What can hang from each mark:
B: M P R Z
P: B
R: F
F: Q R
X: Z
M: B
Q: F
Z: X

Known rows, with every way that one mark hangs from another:
[P [B M Z]]: [-19, -4, -16, -3, 27, 1, -26, 11, 1, 33, 10, 23, 32, 10, 3, 0, 6, 25, -3, 15, -14, 2, -18, 4, -2, 30, -18, -2, 17, 14, -1, -5, -31, -8, 17, 14, -8, -37, -24, 0, -24, -12, 6, -29, -1, 11, 7, 11, -18, 21]
[X Z]: [-11, 8, -3, 5, 21, -5, -8, 22, 9, 18, 4, 18, 22, -2, -3, -7, 4, 18, -6, -2, -11, 5, 9, 22, 1, 31, -11, -3, 2, 7, -5, -7, -36, 10, 23, -6, -18, -27, -17, 10, -6, -2, 1, 5, 3, 2, 12, 16, -13, 17]
[M [B P [R [F Q]] [Z X]]]: [-2, -5, -10, -4, 7, 4, -4, 23, 3, 20, 0, 14, 14, -2, 10, -29, 4, 31, -16, 25, 0, 9, -11, 6, 5, 57, -14, 11, 4, -9, 8, -5, 14, -13, 47, -14, -29, -20, -13, 3, -12, -14, -11, -38, 32, 30, 23, 25, -45, -4]
[F Q R]: [-23, -8, -5, 1, 15, 4, 34, -2, -4, 19, 7, 14, 9, 14, 10, -8, -4, 17, -8, -3, -5, 6, -6, 21, 13, 46, -31, 12, -3, -11, -11, -17, -20, 0, 46, -19, -23, -28, -4, 8, -11, 7, 6, 8, 6, -2, 16, 25, -51, 15]
[M B]: [-12, 8, -1, 10, 22, -4, 11, 16, 3, 9, -1, 20, 31, 13, -5, -15, 12, 28, -8, 5, -14, 1, -4, 11, 0, 39, -16, -9, -3, 0, -10, -1, -22, 4, 23, -2, -23, -31, -11, 1, 9, -1, -6, 2, -9, 8, 12, 19, -6, 3]
[F Q]: [-19, -6, -7, -3, 13, 4, 8, 3, -4, 12, 2, 15, 18, 8, 5, 0, -3, 19, -5, -2, -10, 7, -12, 15, -1, 42, -27, 3, -2, 2, -9, -5, -19, 2, 43, -7, -24, -32, -8, 6, -15, 1, 0, 8, 5, -2, 21, 21, -27, 17]
[Q F]: [-25, 6, 4, 8, 19, -7, -20, 4, 7, 16, 2, -11, 23, 16, 6, -2, -2, 24, -6, 2, -9, 5, 5, 8, -17, 32, -25, 1, 5, 3, 6, -14, -27, 6, 27, -14, -24, -26, -8, 11, -7, 3, -8, 2, -8, 4, 16, 19, -5, 19]
[B M P R Z]: [-13, 11, -19, -12, 7, 16, -22, 18, -3, 43, 5, 25, 0, -2, 15, -13, -6, 19, -16, 41, -3, -4, -19, 13, 11, 19, -20, 4, 8, 5, 4, -8, -3, -16, 39, 9, -15, -25, -21, 8, -16, -16, 15, -68, 26, 26, 14, 13, -34, -6]
[P B]: [-17, -3, 3, -3, 22, 3, -25, 11, 4, 15, -3, 21, 31, 9, 8, 3, 2, 28, -4, 0, -15, 4, -11, 7, -7, 27, -14, 5, 11, 12, -7, -3, -23, 3, 3, 6, -18, -34, -16, 0, -20, 0, 1, 1, -14, 2, 9, 19, -4, 18]
[B M P [R [F Q]] Z]: [-17, -6, -23, -13, 12, 8, -17, 14, -1, 34, 5, 19, 1, -3, 24, -17, -11, 11, -11, 34, 7, 4, -21, 9, 7, 38, -16, 6, 2, 7, 11, -16, 5, -27, 58, 0, -21, -21, -12, 9, -29, -15, 13, -54, 38, 27, 23, 17, -43, 9]
[P [B M]]: [-33, 2, -8, -8, 27, 0, -28, 7, 0, 23, 13, 30, 35, 13, 8, -3, 0, 28, -2, 9, -20, -1, -14, 6, -2, 19, -16, -4, 15, 21, -6, -4, -29, -6, 9, 7, -13, -39, -16, 2, -25, -3, 5, -14, -6, 8, 6, 14, -3, 16]
[B P]: [-11, 8, 7, -7, 7, 5, -14, 11, -6, 21, -15, 8, 13, 1, 9, -16, -3, 24, -12, 15, -9, 2, -6, 19, 1, 14, -17, 12, 0, 1, -8, -5, -5, -4, 26, 0, -28, -22, -9, 7, -15, -6, -1, -27, 8, 13, 9, 13, -12, 5]
[Q [F R]]: [-24, 3, 4, 10, 21, -7, 2, -1, 8, 21, 8, -16, 14, 19, 8, -6, -4, 21, -7, 2, -7, 6, 12, 17, -3, 39, -28, 10, 3, -9, 2, -24, -28, 7, 29, -27, -24, -20, -4, 15, -6, 11, 2, 4, -9, 0, 11, 24, -25, 19]
[P [B M [R F]]]: [-32, -5, -15, -11, 27, -1, -42, 15, 6, 20, 13, 40, 24, 12, 20, -4, -6, 19, -5, 13, -11, 1, -16, 2, -4, 25, -9, -7, 13, 23, 6, -8, -11, -15, 8, 4, -12, -33, -12, 5, -27, -1, 11, -10, 5, 16, 17, 21, -2, 13]
[M [B P]]: [-7, 16, 5, 6, 16, -1, 5, 19, -1, 21, -11, 8, 26, 8, 3, -25, 5, 33, -11, 19, -8, 2, -5, 13, 0, 27, -12, 1, -3, -1, -10, -2, -8, 1, 24, -5, -30, -26, -9, 1, -2, -6, -7, -23, 3, 14, 10, 20, -13, -2]
[Z X]: [-18, -2, 3, -13, 3, -2, -21, 4, 2, 7, 5, 20, 19, 4, -1, -9, 7, 33, -13, -1, -30, 4, 5, 15, -1, 32, -27, 7, 17, -7, 1, 5, -11, 3, 22, 0, -18, -26, -12, 7, -4, -1, -16, -2, 5, 12, 13, 11, -7, 4]

Rows:
[-10, -17, -12, -1, 18, 6, -40, 22, 16, 21, 1, 21, 19, 2, 15, -1, -6, 17, -10, 8, 0, 9, -17, 1, -6, 40, -9, 8, 7, 8, 8, -9, -10, -8, 11, 8, -16, -26, -19, -4, -20, -12, 7, -14, -1, 18, 21, 20, -25, 16] -> [P [B [R F] Z]]
[-14, 10, -13, -7, 18, 6, -15, 11, -8, 40, -2, 14, 11, 5, 4, -18, 1, 23, -12, 35, -9, -2, -15, 14, 5, 21, -19, 5, 4, 5, -2, -8, -12, -14, 41, 9, -19, -23, -19, 8, -19, -17, 7, -58, 23, 19, 6, 6, -27, 9] -> [B M P Z]
[-19, -5, -23, -17, 15, 11, -41, 15, 4, 31, 22, 37, 22, 6, 11, -1, 4, 31, -12, 20, -24, -1, -12, 1, 5, 35, -21, 2, 29, 8, 7, -1, -16, -10, 13, 10, -3, -37, -26, 4, -22, -13, -1, -39, 8, 18, 11, 16, -24, 3] -> [P [B M R [Z X]]]
[3, 13, -8, 6, 13, 13, -1, 28, 3, 30, -6, 16, 15, -4, 8, -19, 3, 27, -16, 34, 2, 1, -12, 9, 10, 37, -13, 7, -1, -9, -2, -5, -3, 0, 34, -3, -23, -26, -17, -1, -1, -13, 2, -47, 11, 23, 15, 18, -32, -12] -> [M [B P R Z]]
[-22, -12, -22, -7, 27, 3, -40, 20, 10, 29, 13, 32, 21, 8, 15, -3, -4, 20, -6, 18, -5, 3, -22, 0, 0, 35, -11, -1, 10, 18, 12, -10, -13, -19, 18, 11, -9, -30, -19, 2, -28, -11, 13, -27, 8, 19, 18, 18, -19, 18] -> [P [B M [R F] Z]]
[-19, -2, -25, -18, 9, 11, -29, 11, 4, 31, 21, 43, 4, -1, 4, -5, 4, 24, -17, 22, -23, -2, -7, 9, 7, 35, -27, 1, 22, -4, 12, 1, -12, -10, 35, 7, -6, -33, -22, 10, -6, -11, 1, -42, 21, 25, 14, 11, -27, -5] -> [B M R [Z X]]
[-21, -4, -22, -6, 22, 11, -30, 18, 6, 33, 16, 35, 19, 6, 12, 1, -1, 20, -8, 23, -10, -1, -21, 0, 6, 29, -17, -2, 18, 14, 4, -4, -23, -8, 17, 14, -5, -37, -24, 1, -20, -11, 10, -36, -1, 15, 12, 18, -23, 9] -> [P [B M R Z]]
[-23, -7, -14, -15, 20, 1, -32, 10, 3, 28, 17, 27, 29, 7, 1, -5, 8, 34, -7, 15, -29, 2, -12, 1, 0, 32, -19, 0, 27, 8, 4, -1, -22, -11, 16, 12, -8, -34, -26, 2, -22, -14, -6, -32, 5, 14, 5, 10, -20, 15] -> [P [B M [Z X]]]
[2, 7, 0, -1, 10, 2, -1, 20, 1, 25, -6, 6, 20, 0, -4, -27, 16, 42, -18, 24, -14, 3, -3, 11, 4, 40, -15, 9, 7, -14, -1, 1, -4, -2, 33, -5, -27, -22, -18, 4, 3, -15, -18, -40, 15, 23, 9, 11, -28, -6] -> [M [B P [Z X]]]
[-32, -2, -17, -10, 19, -4, -30, 10, 1, 16, 14, 41, 8, 9, 17, -9, -6, 9, -8, 14, -11, 2, -13, 12, 1, 26, -17, -8, 2, 14, 11, -6, -5, -18, 27, 2, -14, -27, -5, 8, -15, 3, 13, -12, 15, 20, 21, 19, -3, 6] -> [B M [R F]]
[-19, -4, -19, -12, 13, 1, -20, 4, -3, 23, 18, 29, 17, 5, -5, -9, 11, 28, -13, 16, -29, 1, -6, 11, 4, 37, -26, -4, 18, -4, 6, 3, -19, -12, 35, 10, -10, -29, -21, 10, -9, -15, -6, -33, 19, 17, 8, 3, -23, 7] -> [B M [Z X]]
[-15, -5, -15, -23, 3, 4, -41, 15, 1, 31, 7, 25, -1, -4, 15, -22, -1, 26, -19, 37, -12, 3, -9, 10, 5, 29, -15, 9, 15, -1, 18, -6, 11, -27, 40, 1, -18, -15, -17, 12, -20, -15, 2, -61, 43, 36, 16, 12, -29, -1] -> [B M P [R F] [Z X]]
[-35, -7, -22, -13, 18, 2, -15, 10, -2, 15, 19, 37, 10, 10, 20, -5, -11, 9, -5, 12, -6, 3, -18, 12, 0, 42, -21, -9, 0, 14, 9, -9, -5, -19, 44, -2, -16, -32, -5, 11, -23, 2, 12, -9, 27, 17, 26, 25, -17, 11] -> [B M [R [F Q]]]
[-18, -9, -21, -22, 3, 8, -26, 11, -1, 33, 10, 25, 1, -3, 21, -22, -5, 24, -15, 34, -6, 3, -14, 10, 6, 42, -19, 11, 13, -2, 16, -9, 15, -29, 55, -6, -18, -20, -15, 11, -29, -15, 1, -57, 51, 34, 21, 18, -44, 4] -> [B M P [R [F Q]] [Z X]]
[-23, 16, -11, -18, 7, 12, -22, 14, -8, 35, 2, 32, 6, 2, 20, -15, -6, 19, -16, 32, -10, -7, -13, 16, 9, 9, -19, -1, 10, 10, -1, -7, -2, -14, 30, 0, -18, -27, -13, 11, -21, -4, 12, -50, 22, 21, 12, 19, -13, -9] -> [B M P R]
[-18, 2, -25, -6, 14, 12, -20, 16, 2, 30, 17, 34, 4, 2, 8, -1, -2, 12, -11, 27, -10, -3, -17, 8, 8, 32, -24, -6, 9, 5, 8, -6, -23, -9, 39, 13, -7, -32, -21, 9, -5, -11, 14, -40, 13, 21, 15, 12, -28, 1] -> [B M R Z]
[-22, -9, -25, -3, 21, 2, -30, 18, 6, 24, 13, 30, 4, 3, 12, -6, -3, 9, -10, 21, -4, 3, -16, 8, 5, 38, -17, -7, 4, 8, 15, -10, -8, -20, 38, 10, -10, -25, -14, 9, -10, -11, 14, -31, 22, 25, 20, 12, -24, 11] -> [B M [R F] Z]
[2, -3, -6, -3, 10, 5, -19, 25, 7, 21, -4, 15, 11, -4, 10, -31, 6, 33, -20, 28, -5, 6, -6, 6, 4, 44, -9, 9, 7, -12, 10, -3, 14, -11, 31, -11, -26, -15, -14, 3, -3, -13, -10, -39, 26, 34, 18, 19, -30, -9] -> [M [B P [R F] [Z X]]]
[-25, 5, -10, -18, 14, 0, -32, 16, -1, 25, -1, 29, 6, 3, 24, -22, -11, 16, -14, 32, -5, -1, -13, 15, 2, 14, -10, 3, 3, 14, 6, -12, 9, -24, 30, -2, -21, -18, -6, 11, -25, -4, 14, -39, 28, 27, 18, 18, -10, 4] -> [B M P [R F]]
[-13, 6, -17, -24, 3, 14, -31, 14, -5, 41, 9, 28, 2, -6, 14, -19, 2, 29, -22, 41, -19, -4, -7, 12, 12, 26, -23, 11, 21, -3, 11, -3, 3, -15, 39, 4, -13, -22, -25, 9, -16, -15, -1, -70, 36, 31, 12, 12, -34, -12] -> [B M P R [Z X]]
[-6, 16, -1, 1, 10, 9, 1, 24, 0, 22, -5, 23, 16, 6, 11, -23, 1, 31, -15, 29, -3, -3, -9, 12, 7, 29, -14, 1, -2, -2, -6, -4, -1, 1, 26, -7, -26, -27, -11, 2, -2, -2, 1, -31, 7, 19, 14, 25, -17, -14] -> [M [B P R]]
